Each row comes from the steps of one path. Every step used is in the known rows, and no mark comes twice. Write the path behind each row, first mark first.
In the rows, 128 means zero.
Known rows
veni gebu vugim beram risanit vaza padube: [110,147,146,125,117,108,143,103,109,118,170,126,86,138,136,112,163,155,124,104,97,139,123,113,128,150,168,125,114,110,153,99,110,152,120,129,151,128,140,123,164,134,107,107,124,128,108,140,119,137,145,117,152,103,144]
padube beram risanit vaza vugim tulag luti zere veni: [100,135,132,118,128,123,144,147,112,112,198,117,105,154,141,117,149,110,120,140,120,125,141,155,141,154,157,115,92,105,150,130,141,133,152,106,141,125,173,107,158,96,162,112,99,118,106,131,121,126,142,135,169,139,157]
risanit vaza padube beram vugim tulag luti zere veni: [86,126,134,137,120,118,120,148,115,125,168,112,80,155,136,113,127,122,119,126,122,123,131,145,138,120,140,118,77,87,164,130,120,134,150,120,119,130,170,117,153,93,171,107,93,104,114,123,122,120,150,132,154,139,154]
luti zere veni ruvi vugim: [121,105,126,113,119,124,146,139,117,159,160,138,116,129,131,106,142,129,117,139,142,125,123,151,128,114,128,127,129,102,108,130,159,132,148,112,135,120,135,129,128,108,161,144,117,113,110,144,127,114,137,129,133,135,135]
selonuz vaza veni beram: [113,127,149,121,145,133,131,141,123,135,139,137,119,119,128,110,144,116,127,137,130,131,128,143,106,136,145,110,120,118,135,126,131,161,117,103,106,141,103,124,145,114,128,125,93,140,132,145,131,122,124,137,129,112,131]
selonuz beram veni gebu: [146,132,134,127,150,116,123,103,125,134,140,122,113,107,136,141,144,160,130,116,122,152,128,142,128,149,135,152,138,115,134,130,142,141,132,118,130,123,130,129,131,150,126,160,121,148,110,146,141,112,144,119,134,111,113]
fesi vaza padube beram veni: [135,153,122,137,147,118,116,132,142,121,130,110,110,132,128,134,129,124,133,123,110,148,112,122,141,135,131,134,127,112,152,147,124,140,127,119,113,141,118,149,130,115,127,127,105,126,117,140,127,130,130,136,156,128,147]
zere luti tulag veni: [129,140,127,137,139,125,110,135,116,113,122,113,147,122,131,151,123,124,137,119,128,120,142,145,113,122,128,101,88,136,143,124,149,122,142,109,129,133,154,113,157,140,118,125,123,115,134,117,124,132,147,138,134,129,118]
tulag veni ruvi: [122,136,117,117,140,126,130,116,130,143,120,115,133,112,125,140,129,130,123,124,118,113,131,135,108,129,127,115,132,109,119,126,145,124,140,108,134,127,117,139,137,141,126,136,137,133,127,119,141,133,162,119,141,114,122]
vugim beram risanit vaza veni zere luti: [94,152,132,127,119,130,146,125,112,117,169,114,118,127,127,128,145,125,121,115,118,121,130,140,139,148,161,112,107,108,131,102,127,159,129,94,134,110,138,92,152,106,109,121,132,107,119,134,109,131,140,130,141,120,146]
ruvi vugim beram veni vaza padube: [133,136,131,119,125,113,139,108,125,143,156,128,104,130,120,126,156,159,108,107,102,128,111,115,146,127,132,151,124,89,144,127,124,129,130,123,109,131,124,139,155,136,137,145,114,108,105,148,126,119,119,144,147,125,149]
fesi beram vugim tulag luti: [117,137,131,114,126,111,122,134,111,119,144,105,106,130,135,126,129,137,109,113,126,121,130,141,125,136,144,120,114,104,159,119,135,116,154,105,115,129,158,106,125,126,164,108,117,127,128,127,127,134,137,115,147,143,131]
tulag luti zere veni: [110,98,123,146,125,124,134,141,124,137,164,120,108,130,128,107,126,107,110,132,142,121,137,155,131,113,130,126,109,136,128,133,137,125,137,112,123,117,143,113,138,110,165,133,107,130,128,115,124,128,126,121,120,133,123]
selonuz vaza padube beram veni zere luti tulag: [112,130,113,142,144,110,119,152,123,108,156,125,107,146,135,135,135,123,126,129,108,126,124,151,140,121,141,120,112,108,174,123,128,163,120,90,107,141,143,126,152,132,136,124,109,127,126,160,133,118,139,157,149,127,130]
tulag luti zere veni beram risanit vaza: [89,123,136,130,127,136,143,135,128,135,186,116,107,137,127,102,138,112,115,138,127,132,141,167,132,139,153,115,103,136,133,128,142,149,145,104,134,117,148,107,159,113,139,124,104,124,121,125,115,117,134,115,137,131,134]
zere veni gebu vugim beram risanit: [126,132,132,113,117,114,161,117,94,120,181,129,90,128,137,114,163,144,121,106,113,131,119,129,121,150,175,122,110,124,123,98,128,140,143,99,138,115,134,120,152,113,126,127,112,133,119,138,118,133,148,115,145,103,139]
zere veni ruvi vugim tulag: [107,121,123,96,122,129,146,142,116,149,129,133,121,131,133,132,156,143,118,127,128,96,114,132,124,127,149,122,121,94,125,131,152,132,156,102,126,129,142,132,135,117,170,132,112,115,118,145,127,123,152,128,147,134,126]
padube beram risanit vaza veni ruvi vugim: [114,150,133,97,133,128,139,137,125,133,145,129,112,132,126,130,149,131,129,141,109,139,125,149,133,156,145,130,128,100,137,143,129,140,128,111,142,143,136,123,136,110,131,124,128,107,101,152,127,133,162,141,160,124,143]
fesi beram veni gebu vugim ruvi: [155,145,146,117,146,99,133,104,108,119,157,115,105,122,141,125,168,151,118,112,132,142,127,129,127,138,154,143,160,108,148,125,150,141,134,96,134,137,143,134,135,156,132,148,117,146,119,141,131,136,147,120,155,106,131]
fesi beram risanit vaza padube: [117,171,138,114,134,125,135,116,137,122,152,101,99,152,144,142,144,129,136,128,107,168,124,130,150,145,149,117,117,110,144,138,127,157,126,109,135,130,127,133,145,120,106,110,137,122,111,137,129,138,145,146,154,125,149]
luti tulag vugim: [130,115,128,126,132,122,120,131,108,122,131,137,123,126,133,135,133,130,139,130,107,126,130,134,100,122,122,120,105,142,140,131,128,113,139,136,116,135,156,125,141,138,142,109,115,110,129,124,126,126,135,126,123,130,131]
fesi beram vugim tulag: [131,146,139,105,126,112,124,131,106,123,142,112,108,133,142,128,130,146,123,119,128,132,125,137,127,137,144,119,117,92,147,119,137,123,160,108,121,128,152,115,122,119,147,115,118,122,125,133,128,124,134,120,146,137,142]
gebu veni: [131,132,145,122,129,108,129,130,103,127,118,121,123,123,131,124,133,130,122,136,141,137,128,128,133,118,127,115,120,130,119,140,130,128,131,136,127,132,127,130,136,109,129,146,104,128,126,121,132,119,139,118,131,111,116]
zere veni beram: [119,132,137,108,127,144,145,134,118,134,153,129,119,127,124,128,144,135,127,131,124,129,122,141,117,134,154,120,109,124,120,123,138,151,138,99,105,118,121,135,142,105,132,130,99,129,139,141,122,113,134,125,129,135,138]
padube beram risanit vaza veni gebu vugim tulag luti: [99,147,146,127,125,116,133,137,112,109,157,121,93,137,133,115,153,124,125,121,114,132,137,149,124,159,174,120,100,124,166,127,112,130,133,117,140,144,169,109,150,119,142,109,108,134,113,133,127,143,151,114,161,109,130]
fesi vaza: [124,132,129,131,136,127,122,144,136,123,116,118,137,116,119,114,131,116,130,120,127,142,118,122,132,137,131,125,136,125,133,127,139,131,141,130,130,140,121,128,119,130,119,125,119,129,119,131,114,131,118,113,148,127,134]
gebu veni vaza padube: [117,140,143,133,125,103,130,130,124,136,119,118,98,126,125,114,140,133,123,124,123,143,125,121,142,103,135,118,110,116,137,131,118,134,119,145,120,148,135,141,146,126,124,140,131,125,118,128,138,123,130,116,145,98,123]
risanit beram veni: [139,149,131,126,151,126,131,119,120,127,153,121,131,124,132,137,118,145,124,126,136,138,114,136,137,145,126,140,131,121,126,141,124,132,139,130,111,110,129,127,120,118,126,153,118,134,115,123,128,119,134,142,144,125,131]
beram risanit: [124,145,123,116,133,123,143,118,130,132,149,125,124,134,137,133,128,117,136,129,112,137,132,136,136,145,139,122,126,142,123,129,131,134,131,119,147,125,133,123,136,130,115,124,139,124,121,130,129,137,133,128,134,117,129]
fesi vaza veni ruvi vugim tulag: [106,136,136,110,132,126,125,145,126,150,99,128,135,111,127,116,150,123,125,120,134,114,115,124,116,133,140,110,131,93,137,140,148,133,145,118,123,150,128,128,124,116,157,129,109,117,111,143,123,139,130,110,154,122,126]
ruvi vugim tulag luti zere: [111,107,137,125,117,123,128,136,119,142,149,131,129,146,126,111,139,133,104,132,136,113,133,144,130,118,130,133,112,115,148,133,143,108,144,133,128,130,163,118,139,131,180,127,98,119,113,132,126,124,115,128,130,147,126]
veni beram padube: [125,138,135,110,131,136,125,131,146,152,135,125,122,139,127,131,141,147,136,133,108,138,125,145,115,150,153,124,122,132,135,124,131,149,125,120,122,125,135,146,134,139,112,126,108,117,124,144,122,109,139,133,122,133,141]
fesi vaza vugim tulag luti zere veni: [105,114,128,133,131,118,135,148,118,123,160,119,128,128,131,100,148,104,112,126,139,111,126,131,131,134,148,115,105,108,146,124,158,130,159,118,133,136,155,110,139,103,177,120,84,127,118,131,112,130,111,107,165,138,144]
zere veni ruvi vugim beram: [117,118,120,98,117,132,148,135,118,144,147,135,113,120,127,127,160,154,110,114,119,101,106,126,127,136,144,128,130,88,118,117,146,133,142,96,116,115,121,128,138,109,155,133,117,112,117,144,119,124,156,133,139,138,141]
luti zere veni: [126,110,132,133,126,127,139,140,115,142,168,128,114,134,136,107,130,115,128,138,146,138,131,149,128,112,123,118,111,119,107,129,147,132,147,117,126,111,133,127,132,96,145,139,108,123,121,126,127,112,122,132,123,126,140]
gebu vugim: [132,119,121,130,125,117,145,130,105,118,144,139,112,125,131,117,140,131,125,122,126,124,125,124,127,139,144,127,126,139,132,120,120,124,129,144,143,134,139,124,139,127,131,131,118,118,128,128,128,138,136,119,139,118,126]
tulag veni ruvi vugim beram risanit vaza padube: [104,159,126,102,131,122,144,100,127,146,152,112,112,130,127,143,152,149,117,118,87,122,120,120,128,143,140,118,116,84,131,130,138,138,134,110,141,126,119,138,169,135,120,123,124,106,101,134,130,138,172,142,157,114,149]
veni gebu: [131,128,142,129,122,116,125,113,134,128,129,130,117,123,122,113,137,143,124,121,127,137,131,131,116,124,138,143,131,126,139,113,131,129,127,120,132,137,133,133,122,144,120,126,132,151,123,143,123,126,129,111,133,117,118]
selonuz beram veni ruvi: [130,130,113,117,154,124,122,118,128,144,129,127,123,99,139,152,140,152,130,121,118,133,126,143,131,153,130,133,150,106,127,136,149,146,133,117,129,116,126,126,130,146,135,162,139,131,113,137,145,116,158,120,139,119,114]

Which path is each row?
[132,149,135,129,129,102,122,114,112,122,155,126,85,152,146,140,139,153,129,117,108,131,124,124,124,131,154,136,108,103,170,132,114,136,125,125,115,137,150,154,146,125,147,126,104,138,125,143,143,127,142,135,150,117,134] : vaza padube beram veni gebu vugim tulag
[106,108,133,137,124,134,133,142,128,140,173,127,111,131,120,105,132,117,111,135,134,126,138,163,116,120,142,121,109,137,132,127,145,136,137,105,115,113,143,116,144,111,158,129,98,132,136,129,121,115,123,117,118,144,127] : tulag luti zere veni beram
[135,126,120,110,137,116,143,110,126,149,128,130,125,114,122,135,141,151,112,126,122,112,121,138,136,134,122,148,150,111,132,148,145,131,139,109,139,134,124,139,129,142,145,160,126,119,115,145,132,125,141,123,149,124,114] : beram veni ruvi vugim
[129,142,132,109,136,122,141,108,110,134,157,120,121,112,109,124,121,141,120,132,110,128,133,140,101,139,136,127,106,117,128,116,137,125,150,113,121,128,126,127,145,127,124,132,97,120,138,129,128,121,145,116,139,121,139] : tulag veni beram vugim
[105,102,119,141,140,116,140,152,105,121,141,134,114,119,123,115,137,101,128,135,120,112,127,154,109,118,138,120,107,131,146,112,129,152,126,100,113,152,148,98,141,125,146,118,109,119,135,149,127,135,133,133,130,113,124] : selonuz vaza veni zere luti tulag vugim
[109,117,140,136,114,106,130,124,110,120,138,130,105,127,130,109,147,141,112,106,128,107,134,132,112,131,165,130,117,132,165,108,120,119,136,131,138,141,165,118,141,152,153,117,115,151,129,130,127,141,131,97,141,117,107] : veni gebu vugim tulag luti
[128,113,144,131,119,117,136,128,119,143,167,128,105,132,133,98,135,128,125,132,145,146,135,153,119,110,132,132,117,116,117,120,150,134,144,112,129,121,138,129,126,109,140,140,114,141,117,136,127,111,123,115,125,117,131] : luti zere veni gebu
[152,135,137,122,145,102,127,117,108,113,159,131,107,127,133,123,153,144,120,121,119,129,130,131,123,144,151,152,152,114,153,125,138,131,129,109,133,141,153,134,136,148,135,144,112,135,114,141,134,129,154,125,154,110,133] : padube beram veni gebu vugim ruvi
[125,133,123,103,126,127,136,110,117,144,137,121,133,113,119,136,148,152,108,115,110,108,117,127,111,135,130,124,132,88,124,116,150,117,141,108,125,121,114,134,143,138,134,136,120,118,114,132,134,133,161,132,144,123,139] : tulag veni ruvi vugim beram
[123,132,128,138,132,126,107,146,119,111,118,128,144,125,135,142,127,129,141,119,132,117,138,144,122,125,132,106,101,141,151,122,142,135,134,119,132,134,161,104,146,138,124,116,135,113,132,127,117,128,134,137,128,143,118] : zere luti tulag
[113,139,149,120,116,112,146,109,104,111,169,127,97,124,130,104,162,154,119,104,111,137,127,127,126,160,170,128,123,118,143,94,119,137,134,129,156,124,139,113,157,139,100,117,124,132,106,137,112,132,145,107,154,103,142] : veni gebu vugim beram risanit vaza
[124,117,135,117,127,132,135,142,131,162,174,126,109,146,134,110,138,130,137,142,132,148,126,162,118,131,147,113,107,123,115,124,149,152,145,109,121,109,139,141,137,105,133,138,95,112,118,138,119,100,132,135,117,130,148] : luti zere veni beram padube
[116,152,142,105,135,134,121,124,128,151,134,107,133,147,134,143,140,142,135,133,115,124,127,142,104,143,155,102,91,110,141,127,141,131,153,112,114,123,144,155,153,142,128,131,90,121,130,124,134,111,150,132,135,118,137] : vugim tulag veni beram padube
[126,131,117,131,136,113,133,130,108,97,164,125,140,111,122,125,153,130,114,104,121,113,122,128,131,147,148,119,117,104,157,100,156,148,151,101,128,129,145,100,146,122,133,128,99,116,119,154,101,115,117,119,170,141,145] : fesi vaza vugim beram veni zere luti tulag
[123,147,141,139,131,108,127,114,119,111,151,121,81,140,128,125,147,148,125,121,111,145,124,125,138,139,147,149,116,106,165,131,107,146,121,132,138,147,142,143,154,130,122,130,109,130,110,142,127,128,151,130,168,110,139] : risanit vaza padube beram veni gebu vugim
[131,138,118,125,127,112,119,128,126,122,150,127,92,140,131,137,115,136,130,128,97,132,123,126,130,128,131,137,111,103,153,125,109,131,118,128,116,137,142,134,125,106,146,106,118,110,126,144,135,135,147,145,136,136,149] : vaza padube beram vugim
[126,136,137,101,128,124,139,119,112,137,131,121,139,139,124,135,142,142,118,132,125,117,121,128,124,125,131,130,106,101,134,140,143,105,153,128,123,138,142,139,148,135,153,135,91,116,117,129,135,127,138,140,144,127,133] : ruvi vugim tulag veni
[126,129,148,125,124,109,135,139,116,131,116,117,116,114,116,105,142,130,119,126,135,139,128,130,138,113,135,121,123,122,126,125,126,122,132,142,127,143,135,126,138,133,119,153,128,129,117,126,132,113,128,105,147,99,118] : gebu veni vaza
[144,136,131,120,128,107,138,105,111,136,156,112,104,126,132,123,156,153,121,107,104,133,124,128,105,151,157,128,111,115,134,102,126,121,136,121,138,128,134,142,152,145,108,135,102,130,115,125,127,133,164,122,138,96,139] : tulag veni gebu vugim beram padube
[107,146,152,121,136,139,129,134,136,150,124,121,114,134,127,121,148,132,140,135,125,145,126,141,120,147,147,117,104,117,137,139,120,161,125,125,124,141,132,133,149,113,112,127,95,109,118,135,116,119,143,130,133,119,140] : risanit vaza veni beram padube
[126,141,112,135,130,115,132,119,131,127,161,125,94,153,131,146,127,133,120,133,106,138,121,133,142,118,132,149,125,108,153,133,116,149,117,105,98,127,129,152,129,114,141,132,113,130,132,154,142,120,134,145,138,129,138] : vaza padube beram veni zere
[80,129,145,120,120,130,153,141,94,126,189,127,100,145,136,99,152,122,118,128,127,117,137,157,126,151,181,96,88,129,147,118,135,142,162,119,147,119,170,110,174,114,151,119,89,115,123,119,119,121,137,103,155,124,138] : gebu vugim tulag luti zere veni beram risanit vaza
[134,148,135,117,128,108,152,92,100,121,174,117,107,121,133,119,149,141,118,107,102,135,131,129,109,153,160,121,114,121,128,100,129,121,139,113,145,119,127,127,158,144,106,129,113,139,119,125,131,140,153,116,146,93,136] : tulag veni gebu vugim beram risanit
[115,114,123,134,133,117,131,135,101,128,141,135,126,122,128,133,145,108,125,127,125,99,134,143,104,104,142,126,115,130,137,119,145,146,122,96,111,139,180,103,140,128,155,120,124,100,138,139,125,141,143,129,116,121,128] : vaza veni zere luti tulag vugim ruvi
[123,143,158,111,128,121,129,128,104,129,132,127,123,120,121,121,140,144,119,139,132,139,128,140,116,127,143,111,115,133,124,131,136,145,130,131,114,125,125,135,142,110,119,142,93,130,132,134,131,106,135,115,132,121,121] : gebu veni beram
[101,161,135,119,125,125,131,112,128,123,164,117,107,146,142,136,144,137,131,115,96,134,121,116,142,152,150,109,105,103,140,115,118,152,121,122,131,112,121,121,162,116,104,106,131,108,108,123,119,131,142,143,141,120,159] : vugim beram risanit vaza padube
[108,151,139,122,137,128,146,119,124,132,139,120,117,132,135,124,137,109,141,134,123,143,133,135,136,146,138,113,106,129,125,144,119,147,132,120,147,135,130,113,149,111,113,121,124,112,115,121,124,139,137,129,143,102,132] : beram risanit vaza veni
[129,135,148,105,121,116,137,107,116,138,135,121,130,135,122,123,149,153,113,127,122,123,125,129,115,120,137,144,109,100,140,130,143,108,151,123,128,143,145,141,144,147,149,136,98,133,116,142,131,127,135,126,146,120,124] : ruvi vugim tulag veni gebu
[127,114,131,120,143,120,114,132,106,123,132,140,135,126,139,134,148,124,137,124,106,113,131,125,99,118,127,118,128,131,145,131,147,121,136,125,121,141,174,124,148,157,149,110,121,102,125,119,125,131,146,131,125,124,139] : luti tulag vugim ruvi
[113,134,139,120,122,130,135,116,112,106,159,128,127,124,128,119,159,143,116,118,119,117,126,109,134,151,143,128,116,90,142,110,131,141,134,133,141,126,131,105,156,116,126,114,109,116,110,132,111,124,133,135,160,137,160] : risanit vaza vugim beram
[107,168,146,95,134,137,136,114,116,139,155,114,135,139,134,142,134,133,134,134,109,125,136,144,105,146,156,98,96,116,135,124,147,131,159,106,121,118,137,138,160,135,122,125,101,130,133,122,139,118,140,125,142,117,137] : vugim tulag veni beram risanit
[106,153,126,120,144,131,133,119,135,130,149,119,107,137,145,149,145,138,146,125,92,160,125,132,149,157,144,122,113,114,138,133,129,160,118,136,147,126,138,121,154,132,110,122,136,112,99,138,136,133,157,140,144,117,137] : selonuz beram risanit vaza padube
[114,120,124,132,119,125,147,129,115,136,139,137,118,129,123,121,131,114,116,132,139,126,128,137,120,110,135,133,120,121,123,122,123,145,123,109,108,129,129,124,122,100,144,132,115,129,138,146,134,129,121,123,118,114,120] : vaza veni zere
[133,120,136,131,118,106,139,115,113,118,142,137,104,121,126,106,146,147,121,117,125,132,130,128,113,134,152,142,132,133,138,106,122,130,126,135,147,141,141,128,131,146,124,126,126,145,123,143,124,138,134,103,138,109,119] : veni gebu vugim
[99,121,145,118,119,122,122,131,113,139,170,132,113,129,122,102,118,139,111,127,125,110,142,163,103,131,148,113,101,114,152,108,139,129,156,119,118,117,167,109,137,123,163,115,99,120,133,132,124,106,117,100,130,145,136] : veni beram vugim tulag luti zere
